Known rows, with every step that occurs:
vukib/fepa/nini: [  3 -32   8 -11  19  -2 -19 -29 -18  13   4  22  20  16  31  58  16 -34
  -6  28  13 -13  -9  13 -27 -26  18 -33]
lole/gefa: [-21   6  21  10 -46   8  18  40  -5   8 -41 -15 -26   6 -14 -11  17  15
  28  -6  33   5 -14  -9 -36 -39  21   6]
vukib/gefa: [  3  28   3  15  -2 -13   6 -20 -39  19 -13 -32  11   3   9  -6 -17  21
  -9 -24   4  19  19 -23 -17 -10  11   9]
vukib/fepa/zinir: [ 22  -9  10 -13   9   5  -3 -27 -12  26  31  31 -17  -6 -20  24 -21 -44
 -11  24   2  -1 -13  17 -10   2  29 -41]
zinir/fepa/lole: [ 24  11  -2  21   6   8  11  27   5 -15   2 -25  -6  -8  12  13  16 -31
 -20  15 -15   4  10  11 -20  22   3  -4]
lole/fepa/zinir: [  9  -7   5 -19  -8  -4  -8  22  18  15  31  14  -8  -3 -12 -30 -15   6
  15  31 -20  -9   2   7  -4  23  31 -35]
gefa/nini/fepa: [-17 -19  22 -16  14  16 -25 -27  -3  -2  -8  22  -1   3  -4  25   1  23
  -8 -35  -1  -1  -8 -12  32  18 -23  39]
gefa/lole/fepa: [ 20   8   7  18  19  -5  -7  57  10  27   1  -5 -19 -18   2 -30 -13  60
  18  42  12   0  -1   9  21  35  -5 -15]
zinir/fepa/vukib: [ 44 -19  -7  22 -19  -4  40  15  -3  -4 -33   2  -7 -20  26  21  23 -40
 -21  -1  25   8  -7  17 -10 -24  10   3]
zinir/gefa/nini/fepa/vukib: [  3  -3   6  -2 -18  24  12 -19   5 -12 -25  21  11  -5   2  18   1  -6
 -36 -29  27  -8 -13   5  18 -36  11  10]
lole/fepa/sobu/gefa: [-21   8 -22 -12  -4 -15   8  41  17   3  42 -23 -39  26  20 -45  -8  12
  61  64 -33 -11  -8 -28  12  28 -34  31]
lole/fepa: [ -1   6  17   4  -1 -19  -5  58  20  19   9  -8 -19   2   5 -13  -1  34
  17  21 -13  -4  -8 -22  -9  27   6   6]
lole/gefa/nini/fepa/zinir: [-12 -19  10 -30  -8  29 -18 -23  -5  -7   1  32  -4  -2 -36 -12 -14   1
   2 -19   6 -10 -11  21  15   0  23  -6]
vukib/fepa: [ 12   3  25   8  18  -5  -1  -6 -16  38  11  20 -32  -2  -6  55  -9 -33
 -10  15  17   6 -23 -11 -20   0   7  -4]
fepa/zinir: [ 10 -19   4 -22 -18  10   1 -24   2   4  20  13   3  -1  -3 -13  -4 -10
   5  17  -6  -4  12  10  -3  -2  20 -41]
fepa/lole: [  2  18  -6   4 -11  14   1  13  20 -13  10 -27   0   2  12   3  14   3
 -11  24 -22   3  21 -12 -13  -4   3 -29]
vukib/gefa/nini/fepa/lole: [ -5  29  -4  -2  27  22 -23 -19  -3 -20   1 -16   7   2  -9   7 -12  15
 -40 -25 -27   2  16  -9  15  16  -4   8]
vukib/gefa/nini: [-27   8 -13  -8  50 -24   7 -17 -39  -1  -7   2  49   4  16   2 -14  33
  -7 -33   0  16  28 -33  10 -12  -1  18]
sobu/fepa/lole/gefa/nini: [-56   1 -10  -9   3 -11  16  32   3 -19 -14  -4  15   5   2 -27  19   7
  14 -12 -14   6  10  -9   0 -15  13  -1]
zinir/gefa/vukib: [  0   3  14  33 -14  -8  11  -1  10  -9 -26   2  37   4   2  42  26 -23
   0 -50  20   6  -6  -2 -32 -13  -6  10]
vukib/gefa/nini/fepa: [-11   7  15  -7  24   9 -26 -40 -26   2 -13   6   8   4 -11  18 -21  33
 -21 -54   0   9   0 -16  25  16 -15  47]
nini/fepa: [  2  -9  37   1 -30  26 -27 -27   2  14 -12   1 -32   2 -12  22   3  18
  -7 -22   2  -1 -19  -5  14  22 -21  31]
lole/gefa/vukib/fepa: [ 12   0  16  25  16 -12   0  21  -4  20 -28  22 -30  -7 -24  70  11 -51
  -2 -23  35  16 -39   2 -39 -18  -7   5]
gefa/nini/fepa/lole: [ -9   9  -1  -9  14  27 -26 -11  17 -23   8  -4   1   2  -7  14   2  11
 -29  -8 -23  -3  10  -4  19  17 -12   3]
nini/fepa/sobu/gefa/lole: [ 11  -2 -18   7   1  26  -6 -13  -9   3   8 -14 -40  -5   7 -36 -16  38
  36  56  17  -3  -1  17  55  27 -59  13]
lole/gefa/nini/fepa: [-28  -9  24  -9  -4  23 -18   1  -8  -2 -28  16 -16   5 -24  10   2  27
   3 -41  21  -1 -23  -5  18  -3  -2  44]
nini/fepa/zinir: [ 16 -19  20 -21 -31  32 -24 -45   1   5  12  20 -21  -3 -24  -4 -12  -8
  -7  -5  -7  -8  -9  21  13  17  10 -13]
fepa/sobu: [ -3  -3 -12 -28   9 -31  -2   6  27  -7  38 -15  -3   2   4 -33  10  22
   6  30 -31 -12  23 -24   8  -2 -21  22]
sobu/fepa/zinir: [-12 -29   3 -20 -46 -15  10 -35   5   9  22   5  -4  -1   3 -45   5 -27
  17   6 -34  -1   5  21   9  20  13 -31]

Rows:
[ 27  29  -6  18 -25   6   3 -33 -26   9 -37 -24  -9  -7  -2   3 -19   6
 -40 -35  12  12   1  -2   0 -28  10  15]	nini/fepa/vukib/gefa
[  8 -22  -5 -12  -7  18   3 -22  11 -11 -27  21  -1 -12   8  21  10   0
 -32 -20  16  -1  -8  -1  25 -26  -9   7]	gefa/nini/fepa/vukib
[-21   1 -28  -8  22 -32  24 -24 -23  -6 -13  -2  43  -4  29 -18  -3   3
 -20 -35  -7  17  25 -19  21 -20   4  10]	sobu/fepa/vukib/gefa/nini
[-44   4 -10 -11  20   6  12  40   0 -22 -18   1  21   6  -4  -9  14  16
   7  -7   5   4  13 -16  -8 -32  16  -4]	fepa/lole/gefa/nini
[ -1   9 -12 -27  20 -46 -12  53  45   1  53 -16 -17   0  -8 -50  -2  36
  14  41 -46 -19   9 -24   2  27  -9  25]	lole/fepa/sobu
[ 25  -5  -6  -6   8   7  -7  20   9  17  22  13  -9 -21 -18 -41 -27  28
  11  45  -1  -8   6  31  18  28  17 -53]	gefa/lole/fepa/zinir
[ 41  21 -22  31  10   8  19 -18 -37  14 -37 -22   7 -30   9 -23 -23  39
 -22  12  43  18  23  22  27 -27   1 -30]	fepa/vukib/gefa/lole
[ 25 -11  13  18  34 -20  -8  -5   1  22  -5  26 -17 -10  -5  86  10 -52
 -15 -17  18  14 -29  -3 -24   4 -22   1]	gefa/vukib/fepa
[ -3 -22 -29   2   4 -17   1   0  26 -21   5  -6  -5  16  22  12  32 -23
  38   3 -15   7  -4 -18  -3  10 -71  27]	fepa/sobu/gefa/vukib
[ -8  16  23   5 -38  19  22 -18 -13   7  15   7  30  12 -15 -15 -19 -15
  -1  -4  16 -12   3  16 -23 -19  57 -32]	fepa/zinir/gefa
[  7  -4   8  17 -14   0   5 -14  14 -12  -6  14  42   1 -11  26  14 -37
  -3 -43  13  -2  -2  16 -29 -10   9 -18]	fepa/zinir/gefa/vukib
[ 22  34  -2  28  28 -11  -7  46 -16  32  -2 -20 -10 -18  -4 -37 -34  64
   7  24  11   9  10   5  15  31   4  -7]	vukib/gefa/lole/fepa
[ -2  -6 -19   2  -2  -9  24  14  -7  -5  24 -19 -32  19  26 -21   7 -25
  47  46 -15  -1 -10  -8   8  24 -39  47]	zinir/fepa/sobu/gefa
[-46 -19 -34 -30  42 -15  13   0  -2 -20  28   8  17  23  32 -18   2  14
  40  28 -15  -1  14 -37  33   3 -38  32]	fepa/sobu/gefa/nini
[-34  -1   3 -14  19   2  18 -17 -16 -12  17  30  65   9  -1  -6 -15   0
  -3 -18  11  -9  15  -2   3 -21  40 -13]	fepa/zinir/gefa/nini
[ 26  37 -18  18  -8 -21  17  21 -18  14 -21 -28  -1  -9  10 -21 -22  13
 -19 -10   1   9   8 -15 -14 -23  26  -6]	lole/fepa/vukib/gefa
[  9   1   9  18  -8  -9   1  16  21  -7  -2  15  34   0 -20  14   6 -25
   0 -34   4  -5  -9  15 -27   6  16 -14]	lole/fepa/zinir/gefa/vukib
[-13  -2 -10 -13 -22  12  -6 -17   8  -7  26 -17 -49  27  13 -22  -5   3
  41  37 -22  -8 -16 -19  25  24 -52  47]	nini/fepa/sobu/gefa
[-24  -4  -6 -37  15 -14 -22   3  19 -20  23   1 -15   2 -33 -29   0  30
   0  -8 -18 -19   0 -13  25   3 -23  57]	lole/gefa/nini/fepa/sobu
[ 17  36   3  28  19   6   0   9  13  -8   6  -3   4  -1 -15  58   2 -57
 -35  -6  -5   3 -10   6 -38  -2  11 -27]	zinir/gefa/vukib/fepa/lole
[  9 -29  -7  -4  19  -4 -27  22   3   5  -3   4  27   4  35 -10   9  38
  18  50  10 -16  10  26   3   0   7 -46]	gefa/lole/fepa/nini
[ 13  -2  19  16 -22  15 -10 -27  14 -14 -11  19  27   2 -25  31   6 -31
 -12 -55  13  -3 -16  25 -17   1   1  -1]	nini/fepa/zinir/gefa/vukib
[ 23 -10 -14  -9  23 -40   6  21  10  -7  32 -14  -6  -9   1 -19  13 -11
   1  17 -25 -11  13   1  -2  22 -15  48]	zinir/fepa/sobu
[-35  19   3  12 -63   2  20  42  14  -8 -26 -38 -29   8  -7 -47  24  -9
  20   3 -10   4  -7   5 -27 -16  22 -10]	sobu/fepa/lole/gefa
[ 24  26 -16  16 -20  -8  25 -20 -29   7 -30 -28  13  -7  15  -4 -10   1
 -25 -19  15  18  16 -13 -12 -44  19  -8]	fepa/vukib/gefa
[  2   6  -7  22 -16   2   1  42  30 -25 -40 -16   1  -4 -11  27  41 -20
   4 -28  10  12  -7   0 -39 -23 -12  -8]	fepa/lole/gefa/vukib
[-27 -52   3 -18 -35 -24  -9 -38   2  -2  -1  -6  34  23  57 -11  42 -16
  16  11 -21 -12   9  17  -7  -5  -3 -24]	sobu/fepa/nini
[ 31 -19   0  -7  23  -2  -9 -28   3  12  19  37  -7 -13 -23  45  -7 -60
 -12   0   2   4 -15  22 -15   6   7 -40]	gefa/vukib/fepa/zinir
[ 17  14   7  22 -11  28  14 -16 -28  13  -1   7  21 -18 -15 -29 -26  24
   4  23  42  -7  12  45  17  -8  29 -47]	fepa/zinir/gefa/lole
[-22  12  -9  -4   7  40 -18 -11   9 -29   8  -9 -13  14   3  13  -1   0
  -6   4 -24   0   0 -11  22  22 -26   7]	sobu/gefa/nini/fepa/lole
